Each row was made from one small tree. Brackets hold a mark, then the marks that hang from it, in alphabetical order. Every link used is in the known rows. Write each row's tree.
Known rows:
{pomu vuloni}: [ -6  -1   7  -7   2  -1   7  11 -10   0 -15   1   4   3   4  -5   4   4
   5   1 -16  -1   0   0  -2   0   7   6  -9   3  -4  -5  10   7   1   7
   1  -3   1   4   2  -2  -5 -11   4   7  -2   3  11   0   2  -1  -2  -6
  -3   0 -10   3   5   5]
{pomu vitu}: [ -5  -3   1  -4  -3  30   6   6 -11   0 -11   2  -6   4   4  -8  -6   7
   3   3  -1  -2  -5   6   0   1   1   5 -15   3  -4  -5   8   6   2   4
   2   0   0   5   1  -3  -2  -3   3   9  -2   2  15  -2   2   0  -1   1
  -4   2  -9  11   5   8]
{bifol kadan {pomu vitu vuloni}}: [ -4  -5 -16  -4   1  21   5  10 -11  -8 -19   1  -2  -2  10  -4 -15   7
   5   0 -12   5   1   5  -1   0  12   2 -13   1  -4  -4  10  10   0  15
  14  15  -1   8   1 -10  -2 -25   2  14   8   5  10  -9 -16  -2  39   1
  -1   5 -14   2 -13   8]
{pomu {kadan lamez} vitu}: [ -9  -9   2  -3  -4  44   4   8  -1   3 -17   2  -4   4   5  -9 -29  11
   2   6   0  -2  -2   5   1   1  14   4  -7   0  -5 -12  13  10   2   3
   1   6   1   4   0 -11  -5   7   1  20   2  13  12  -3   1   5   1   3
   7   2  -7   4   5   8]
{pomu kadan vuloni}: [ -2  -2   4  -7   1  13   6  13  -5   3 -20   1   6   3   5  -5 -19   9
   5   3 -16   0   1   0  -2   1  21   6  -3   4  -5 -10  11   8   0   7
   0   7   2   2   1  -9  -7  -8   3  18  -1   5   9  -1   2   4   0  -4
  -5   1  -6  -1   4   6]
{bifol {kadan lamez} pomu vuloni}: [-10 -10 -10  -4   0   7  -2   8  -3  -7  -8   6   5  -5   7  -2 -11   5
   4  -1  -2  -3   4   2   5  -1   3   0  -7   1  -1   1  14  13   3  12
   2  11   0  10   1  -3  -3 -20   1  -1   9  15   7   1 -26  -2  51  -1
  15   5 -16  -5 -11   4]
{pomu kadan lamez}: [ -7  -7   1  -8  -6  42   7   9   5   3 -15   1   6   4   6  -8 -21  11
   2   4   9   0   2   3   0   4  20   5  -1   0  -5 -10  14   4   0   0
   0  10   1   2   1  -6  -8   8   3  17  -1   2  13  -1   2   3   1   1
  13   0   0  -1   4   3]
{vuloni kadan {vitu bifol}}: [ -5  10  -3  -8  -6  -7   7   5 -18  -7  -2   5  -5   5   2 -12   9  10
  -2  11  -1 -11   4   7  -5  -3   3   1 -11   9  -6  -8   7   4   1  -4
   6  -7   4   8   3   9  -4   3   5  28  -4   9   1   1  -4 -12 -11  -3
  -4  -2  -2   9   7  12]
{bifol {kadan {vuloni vitu}} lamez}: [-24  -5  10  -6  -8   6   1   9 -11 -13  -7   7  -2  -1   0  -2 -12   8
   3   1  -2  -1   5   4   2  -1  -1  -2  -7   3  -4  -4  12  -2   7   0
   5  22  -3  11   0   2  -3 -20   1   9   2  -3   7  -2 -18  -4  22  -7
 -10   5 -11  -2   8   8]
{vitu {kadan lamez vuloni} pomu}: [-45  -8  27  -9  -3   8  -2  10  -6   0  -2   6   6   6   4  -7  13   4
   6  23 -11 -13   3   3   2  -3  11   4  -7  -2   1 -10  10   6  -1   2
   6  17  -3   9   0   4 -12  -1   2  -2   6   7   2  -7  -9  -8  -5  -7
  14   5  -8  -1   0   0]
{lamez {kadan {vuloni {vitu bifol pomu}}}}: [-31   1  12  -4  -5   0  13  21 -15  -9  -4   4 -11   4   4  -5 -11   4
  10   9  -3 -15  -1   4   2  -1   4   2  -8   5  -4 -10   9   4  -1   1
   4  -8  -1   3   7   6  -8 -13   2   4  -2   1   3  -8  -4  -6  -3  -8
  -2   0  -2   5   4   7]
{kadan lamez {vuloni {vitu bifol}}}: [-49  -5  18  -3  -5   0   3   9 -14 -12  -5   6  -5   5   0  -6   0   5
   2   8  -5 -10   7   4   4  -3  -6  -1  -8   7  -4  -7  14   8   2   0
   2   5   1  11  -1   5  -3  -8   0  10   3  12   6   1  -4  -4  -6 -14
  17   0 -12  -2   9   7]
{vitu pomu}: [  2  -3  14  -9  -3   6   1   7  -7   0   0   3   3   4   6 -10   3   2
   4  14  -5  -6  -5   4  -1   0   3   7  -8  -2  -2  -5   7   5  -1   2
   5   6  -1  -1   1   5  -9   2   3 -10  -1   3   8  -3  -1  -1  -3  -1
   0   2  -7   6  -2   3]
{pomu vitu vuloni}: [ -4  -1   8  -5   5  23  10  11 -16   0 -25   1  -5   3   5  -6  -2   7
   6   2 -16   0  -2   5  -2   1  11   4 -15   6  -5  -9   9   8   2  13
   1  -4   1   5   1 -10  -2 -13   3  20  -1   4  14   0   2   2   1  -4
  -5   2 -11   9   4  10]
{kadan lamez {vuloni {vitu bifol pomu}}}: [-45  -5  25  -4  -4   0   2  10 -15 -12  -5   6  -5   5   2  -7   1   4
   2  13  -7 -11   6   5   4  -3  -3   0  -7   6  -3  -8  13   7   1   1
   4   8   0   8  -1   5  -5  -6   0   8   4  13   4   0  -5  -3  -6 -14
  17   1 -11  -2   5   5]
{kadan lamez}: [-15 -12   6  -6  -6   6   2   7   2   0  -2   3   5   4   2 -10   0   4
   0   2  -2  -4   1   1   1   0  -3   4  -6  -5  -3  -2  14  10   2  -2
   2  -5   0   6   0   4  -5   9   2  -5   2  15  10   0  -1  -1  -3  -1
  17   0 -10   0   6   3]
{pomu {kadan vuloni}}: [-23  -4   4  -6  -5  20  -1  10  -3   4  -7   3   5   4   4  -3 -24  10
   6   6  -2  -3  -1   0   3   0  11   6  -3   4  -4  -7  11   7   1  -1
   1  15  -1   3   1  -3  -7  -9   2   8   1  -1   9  -2   1   3  -2  -8
  -4   2  -4  -3   6   5]
{vuloni kadan}: [-2  2 -3 -9 -5  3  0  7 -1 14 -1  3  7  4  3 -9  6  8  2  4  0 -6 -1  1
 -2 -1  6  6 -7 -1 -3 -4 10  6  2 -4  3 -8  0  5  3  7 -6  3  4  8 -1  3
  7  2 -2 -5 -6 -2 -4  0 -2  4  5  7]
{lamez {kadan vuloni}}: [-30  -3   6  -4  -5   4  11  21  -6   1  -4   3  -5   3   4  -3 -13   4
  12   2  -1 -11  -4   1   3  -1   4   5  -7   0  -3  -7  10   5   0   0
   2 -12  -3   4   7   5  -8 -13   1  -4   0  -2   7  -7  -2  -3  -1  -8
  -2  -1  -3   2   6   6]
{lamez {kadan {vuloni vitu}}}: [-29   0   6  -4  -6  -1  15  21 -12 -10  -4   3 -12   3   3  -4 -12   5
  11   1  -1 -13  -1   3   2  -2   2   2  -9   5  -5  -8  10   5   0   0
   3 -12  -2   4   6   5  -7 -14   1   6  -2  -2   6  -6  -2  -4  -2  -8
  -3  -1  -3   4   6   9]
{vitu {pomu kadan vuloni}}: [  4  -3  16  -8   1  12   4  11  -8   2 -13   2   4   4   8  -8 -10   5
   6  14 -15  -4  -3   3  -2  -1  19   7  -3   2  -3 -11   8   6  -1   7
   3  11   0  -3   1  -5 -10  -3   2   5   0   5   6  -4   0   3  -1  -2
  -2   3  -6   2  -3   3]
{bifol lamez}: [  2  -7   5  -6  -6   8   0   7  -3   2  -3   4   5   1   2  -7   1   5
   0   2   0  -3  -1   2   1   1  -1   3  -8  -4  -3  -1  12  -2   4   0
  -3   2  -1   6   2   4  -4  -4   6  -6  -5   1  11   6  -9   0  14  -1
 -10   0  -9   3   5   5]
{bifol {pomu kadan lamez vitu vuloni}}: [  0  -6 -13  -5   2  44   9  12  -7   1 -27  -1  -1   1  13  -7 -17  10
   4   2  -5   1   2   7   0   3  25   2  -9   3  -6 -10  13   7  -2  17
   4   8   1   3   2 -15  -4 -15   5  26   3   4  12  -1  -7   5  32   0
   6   1  -8   1 -15   6]
{lamez kadan}: [-10  -4  -1  -5  -6   4  12  18  -2   0  -2   1  -4   3   4  -7 -12   4
   9   1   1 -10  -5   1   0   0   4   6  -8  -3  -3  -5   9   6  -1  -1
   3 -17  -1   2   7   6  -8  -2   3  -5  -4   3   8  -7  -1  -4   0   1
  -2  -1  -1   6   5   6]
{vitu bifol kadan pomu}: [-29   1  17  -6  -3   8   0   7 -11   0   0   4   7   6   6 -11  16   4
   0  33 -12 -14   1   4  -2  -1  13   7  -9  -3   2 -10   4   2  -3   2
   8  18   2  11   2   6 -11   5   7  -4   1  11   0 -12 -12 -15  -7   1
   3   3  -5   5   0   0]

Which tree is each row?
[ -4   1   1 -10  -7  -7   8   7 -10  -8  -3   5  -6   5   1 -12   7   9
   0   3   1 -10   5   6  -4  -3   2   0  -9   5  -6  -7  12   8   3  -5
   5 -13   1   6   2   9  -5   8   2  29  -2  12   3   4  -3  -7 -10  -3
   7  -1  -4   6   7  12]	{vuloni {kadan lamez} vitu}
[-33   2  20  -5  -4   0   3  10 -22 -12  -5   6  -6   3   2  -5   1   5
   4  13  -6 -10   3   6   3  -2  -2   0 -10  10  -4  -8   9   0   2   3
   2  14   0   6   0   5  -4 -18   3   7  -1   0   4   1  -6  -4   0 -14
  -5   1  -9   2   5   7]	{kadan {vuloni {vitu {bifol lamez} pomu}}}
[-19  -4  23 -11   2  18   8  12  -7  -1 -16   3   6   5   8  -9  18   5
   5  22 -14  -9   3   5  -4   0  25   5  -8  -1  -1 -13   9   2  -1   9
   5  13  -1   6   2  -1 -12   1   4  13   2   3   6  -6  -6  -9  -2  -3
  11   5  -5   3  -2   0]	{vitu kadan {pomu lamez vuloni}}
[-16  -7   9  -4  -6   7   4  17  -4   3  -5   4  -2   1   3  -4  -8   5
   6   1   0 -10  -1   2   3   0   4   2  -6  -3  -2  -5  12  -3   3   1
  -3  -5  -3   5   6   4  -5 -13   4  -5  -4  -1   8   2 -11   0  16  -5
 -10   0  -5   1   6   5]	{bifol {lamez {kadan vuloni}}}
[-31  -3   8   0  -2  32   2   7 -14  -1 -13   3  -4   3   3  -7 -11   7
   1  10  -4  -3  -1   6   1   0   3   3 -12   2  -3  -8  10   7   2   5
   5  10   3  11   1  -4  -1  -6   2  10   4  12  10  -8  -7  -4   2  -2
   6   4 -11   6   7   7]	{pomu {vitu {bifol {kadan lamez vuloni}}}}
[-26  -6   8  -5  -6  16   3  10  -5  -6  -9   4  -2   4   2  -6 -24  10
   4   5  -1  -6   4   2   3  -1   8   2  -3   5  -6  -9  14   8   2  -1
   1  12   0   4   0  -3  -7  -3   0  17   2   7   6   0  -1   2  -4  -8
   8   1  -7  -4   7   7]	{pomu {kadan lamez {vuloni vitu}}}
[-15  -2  11  -2   5  60  13  13 -11   4 -39   0  -1   4   8  -8 -22  13
   2  10  -9  -1   4   7  -2   4  34   3  -6   7  -6 -20  13   5   0  15
  -1   9   5   5   2 -19  -3  -3   2  41   1  11  12  -3   0   3   4  -2
  11   1  -4   3   4   6]	{pomu kadan lamez {vitu bifol} vuloni}
[ -6  -7   9  -5  -1   7  -3   8  -5  -4 -10   7   5  -5   1   0 -10   7
   4  -1  -1  -4   2   2   3   1   3   0  -5   2  -1  -2  12   1   9   7
  -8  14  -1  11   2   0  -2 -18   1   0   1   4   7   7 -26  -2  39  -1
  -7   6 -13  -1   7   5]	{bifol kadan lamez vuloni}
[  0  -7 -11  -3   3  30   1   8  -8   1 -17   4  -2  -2   9  -4 -20   9
   5   2  -2  -6   0   6   6   0  13   0 -10   7  -3  -5  13  12   2  17
  -7   5   1   5   2 -11  -2 -18   4  13   3  12   9   8 -16   6  45   0
   6   3 -12   0 -13   7]	{bifol {pomu {kadan lamez} vitu} vuloni}
[-39  -7  10  -5  -7   4   3   9  -8 -14  -6   6  -2   2   0  -4 -13   7
   4   2  -2  -2   5   3   2  -2  -3   0  -6   3  -4  -5  13   9   4  -1
  10  16  -2  11  -1   2  -5 -10  -3   9   8   8   8  -8 -10  -6   4  -8
  13   4 -12  -2   8   7]	{bifol {kadan lamez {vuloni vitu}}}
[-47  -6  11  -3  -4   0   3  10 -15 -13  -5   6  -5   4   2  -6   0   5
   2   7  -5  -9   8   4   5  -3  -5  -1  -9   6  -4  -6  14   8   0   3
   4   6   0  10   0   4  -3 -11   2  10   5  13   5   1  -7  -3   4 -14
  16   0 -12  -3   3   7]	{kadan lamez {vuloni {vitu {bifol pomu}}}}
[-16  -2   3  -9  -7  -4  11   7 -14 -23  -3   5  -9   5   0 -10  10   8
   2   9  -2  -9   6   6  -4  -2  -1   1 -15   7  -6  -5   9   6   2  -2
   6   3   0  11   1   7  -7   4   4  21  -3   7   6  -3  -4 -10  -8  -1
   5   1  -8   6   8  10]	{vuloni {vitu {kadan lamez}}}
[-10   1  15 -10   1   4   8   8 -16 -16 -10   6  -5   1   3  -5  10   6
   6  11  -2 -12   3   6   0  -1   6   0 -13  14  -4  -7   8   4   4   8
  -7   4   1   7   2   4  -7  -8   3  17  -3   2   6   7 -11  -5  10  -5
   4   4  -8   6   3   7]	{bifol {vuloni {vitu kadan {pomu lamez}}}}
[ -6   2  -7  -4  -7  -1   8   6 -19 -24  -4   5  -9   1   4  -9  -3   7
  -2   8  -2  -5   5   8  -2  -2  -3  -1 -13   7  -5  -4   9   0   1   3
   8  11   2   9   1   5  -3 -10   6  16  -2   8   4  -2 -16  -9  19   0
  -6   0 -10   5  -1  10]	{vuloni {vitu {bifol kadan lamez pomu}}}
[ -8   2   9 -11  -6  -3  11   7 -18 -22  -1   5 -10   5   3 -11  11   6
   4  17  -5 -10   2   8  -5  -3   3   2 -15   8  -5  -8   6   2   0   0
   8   9  -1   6   1   7 -10   1   5  17  -4   1   3  -5  -4 -10  -7  -1
  -3   3  -7  10   2   9]	{vuloni {vitu kadan pomu}}
[-29  -9   9  -3  -3  44   2  10  -5   5 -19   3  -4   4   4  -5 -31  11
   5   6  -2  -4  -1   4   5   0  15   3  -6   3  -5 -12  14  10   3   4
   0  12   0   5   0 -11  -4  -4   0  22   5   8  11  -2   0   7   1  -5
   7   3  -7   1   6   8]	{pomu {kadan lamez vuloni} vitu}
[ 12  -3 -10  -5   4  20  -4   8 -10  10 -15   6   0  -5   8  -4   1   9
   4   0   0  -9   0   7   5  -1  12  -3 -13   4  -2  -3  12   2   5  16
 -11  -3  -1   7   4  -5   1 -26   8  14   0   5   6  18 -27   3  60  -2
 -12   2 -11   3 -13   9]	{bifol lamez {pomu vitu} {vuloni kadan}}
[-21  -1  -6  -1   1  18   1   7 -10  -4 -10   4   7  -1   8  -5  -5   6
  -1  10   0  -4   4   3   2   1   7   2  -7   3  -1  -5  10   6   0  11
   2  14   4  12   2  -1  -2 -15   5   2   5  13   6  -2 -21  -7  33  -1
  11   2 -10  -2  -5   2]	{vitu {bifol kadan {pomu lamez} vuloni}}
[-26  -1  25  -4   2   8  -4   7 -13   1  -5   7   8   2   5  -7  18   5
   1  32 -12 -18   3   5   0  -1  15   2  -9   1   3 -10   6  -2   1   9
  -5  17   2  13   3   4  -8  -5   8  -3  -1  12  -2   1 -24 -12  16  -1
  -3   5  -8   3   1  -1]	{vitu {bifol lamez vuloni} kadan pomu}
[ -8   0  12  -8  -1   7   7   8 -16 -21 -11   7  -6  -2   3  -3  -8   6
   6   6   1  -5   3   7   0  -1   4  -1  -8  13  -4  -7   9   6   6   7
  -1  14   1   7   1   1  -5 -13  -2  16   2   4   7   0 -17  -6  21  -3
   7   7 -10   4   4   7]	{bifol kadan {vuloni {vitu {pomu lamez}}}}
[-20   1   9  -5   1  -7  12  11 -18 -15 -16   3  -3   4   2  -8  12   6
   2  10 -19  -8   7   4  -4  -2   9   2 -13   8  -5 -10   9   6   1   7
   3   0   3  11   1   0  -5  -6   4  24  -2  11   5  -2  -4  -9  -6  -6
   3   1 -11   4   7   8]	{pomu {vuloni {vitu bifol {kadan lamez}}}}
[  3  -1 -16  -6   3  16   4  10 -12   5 -18   1  -1   0  10  -7   1   7
   5   1 -12  -2  -1   6  -1  -1  14   3 -14   3  -4  -5  10   9  -1  14
   6  -3   0   5   2  -7  -2 -19   6  17   2   4  10   0  -8   0  28  -2
  -5   0 -10   5 -14   9]	{bifol {pomu vitu {vuloni kadan}}}
[  0   3  11  -6  -6   6   8   7 -20 -18  -5   5  -9   3   5 -11  -7   7
  -1  18  -4 -10   3   9  -2  -1   5   0  -9   8  -5 -10   8  -1   1   1
   4  11   3   3   1   4  -7   0   5  16  -6   8   2  -1  -8  -5   2   0
  -6   1  -6   7   2   9]	{vuloni {vitu {bifol lamez} {pomu kadan}}}
[-58   1  10  -3  -3   6  -2   8 -12   1  -2   4   8   6   2  -5  13   7
   2  23 -10 -12   4   1   1  -1   7   5 -11   2   1  -7   7   3  -1   0
   5  18   2  18   2   5  -7  -9   7   3   3   6   3  -7 -10 -15  -8  -8
   1   2  -7   0   9   2]	{vitu bifol {kadan vuloni}}
[-29  -3   9  -1  -1   7  -1   6  -8  -3  -6   6   7   1   1  -5  -5   5
  -1  11  -4  -6   3   1   3   0   1   3  -5   2   0  -5  10   9   3   5
  -1   9   5  13   2   2  -3  -5   2  -2   4  20   6  -2 -16  -8  11  -2
  12   3 -11  -1   8   2]	{vitu {bifol {kadan lamez} vuloni}}
[-25   0   5  -5  -6  15   4  10 -11  -6  -8   4  -1   4   3  -5 -23  11
   4   9  -3  -5   2   2   2  -1   9   3  -5   9  -5  -9  10   5   1  -1
   2  16   1   5   0  -2  -7 -10   3  18   0   1   6  -2  -1   0  -4  -8
  -4   1  -5  -1   7   8]	{pomu {kadan {vuloni {vitu bifol}}}}
[-20  -5  18 -11  -3  23   5   8  -3  -2  -6   4   6   5   7 -10  15   6
   4  24  -2  -9   1   6  -3   1  18   6  -9  -3  -1 -11   8   1  -1   2
   7  15  -2   6   2   3 -12   8   5   5   1   2   6  -8  -7  -9  -3   0
  12   5  -3   5  -1   0]	{vitu kadan {pomu lamez}}
[-44  -4  12  -2   0   5  -1   7  -7   0  -5   6   9   4   1  -7  15   6
  -1  21  -9 -15   6   1   1  -1   8   3  -9   1   1  -8   9   7   1   4
  -4   6   4  19   3   4  -6   3   6   4   3  22   2  -1 -16 -14   3  -2
  15   3  -9   0   9   1]	{vitu {bifol vuloni} {kadan lamez}}
[ -5  -6 -21  -3  -4  25   2   7  -8  -8  -9   2  -2  -2   9  -6 -17   7
   3   1  -1   4  -1   6   0   0   5   3 -13  -2  -3  -1  10   9   0   9
  14  17  -1   8   1  -5  -3 -18   3   6   7   4  11 -11 -17  -4  37   5
  -1   5 -13   4 -12   8]	{bifol kadan {pomu vitu}}
[-13  -4  -9   0  -5  10  -2   6  -8  -3  -3   4   7  -1   7  -8  -7   6
  -4  11  -4  -3   3   3   1   1   3   2  -7  -5   0  -2  10   0   0   6
   7  17   2  11   2   2  -3 -12   7  -6   3  12   5  -5 -23  -8  34   2
  -4   1 -11  -1  -5   3]	{vitu {bifol kadan lamez pomu}}
[ -7  -1  10  -8   1  14  18  12 -14 -15 -25   1  -4   4   4  -8   7   7
   3   0  -6  -1   7   6  -4   2  12   1 -10  10  -8 -11  12   3   1   9
   1  -3   2   5   1  -4  -4  -6   2  31  -3   2  12   3   1  -1   0  -7
  12   0  -7   3   5   8]	{pomu lamez {vuloni vitu}}
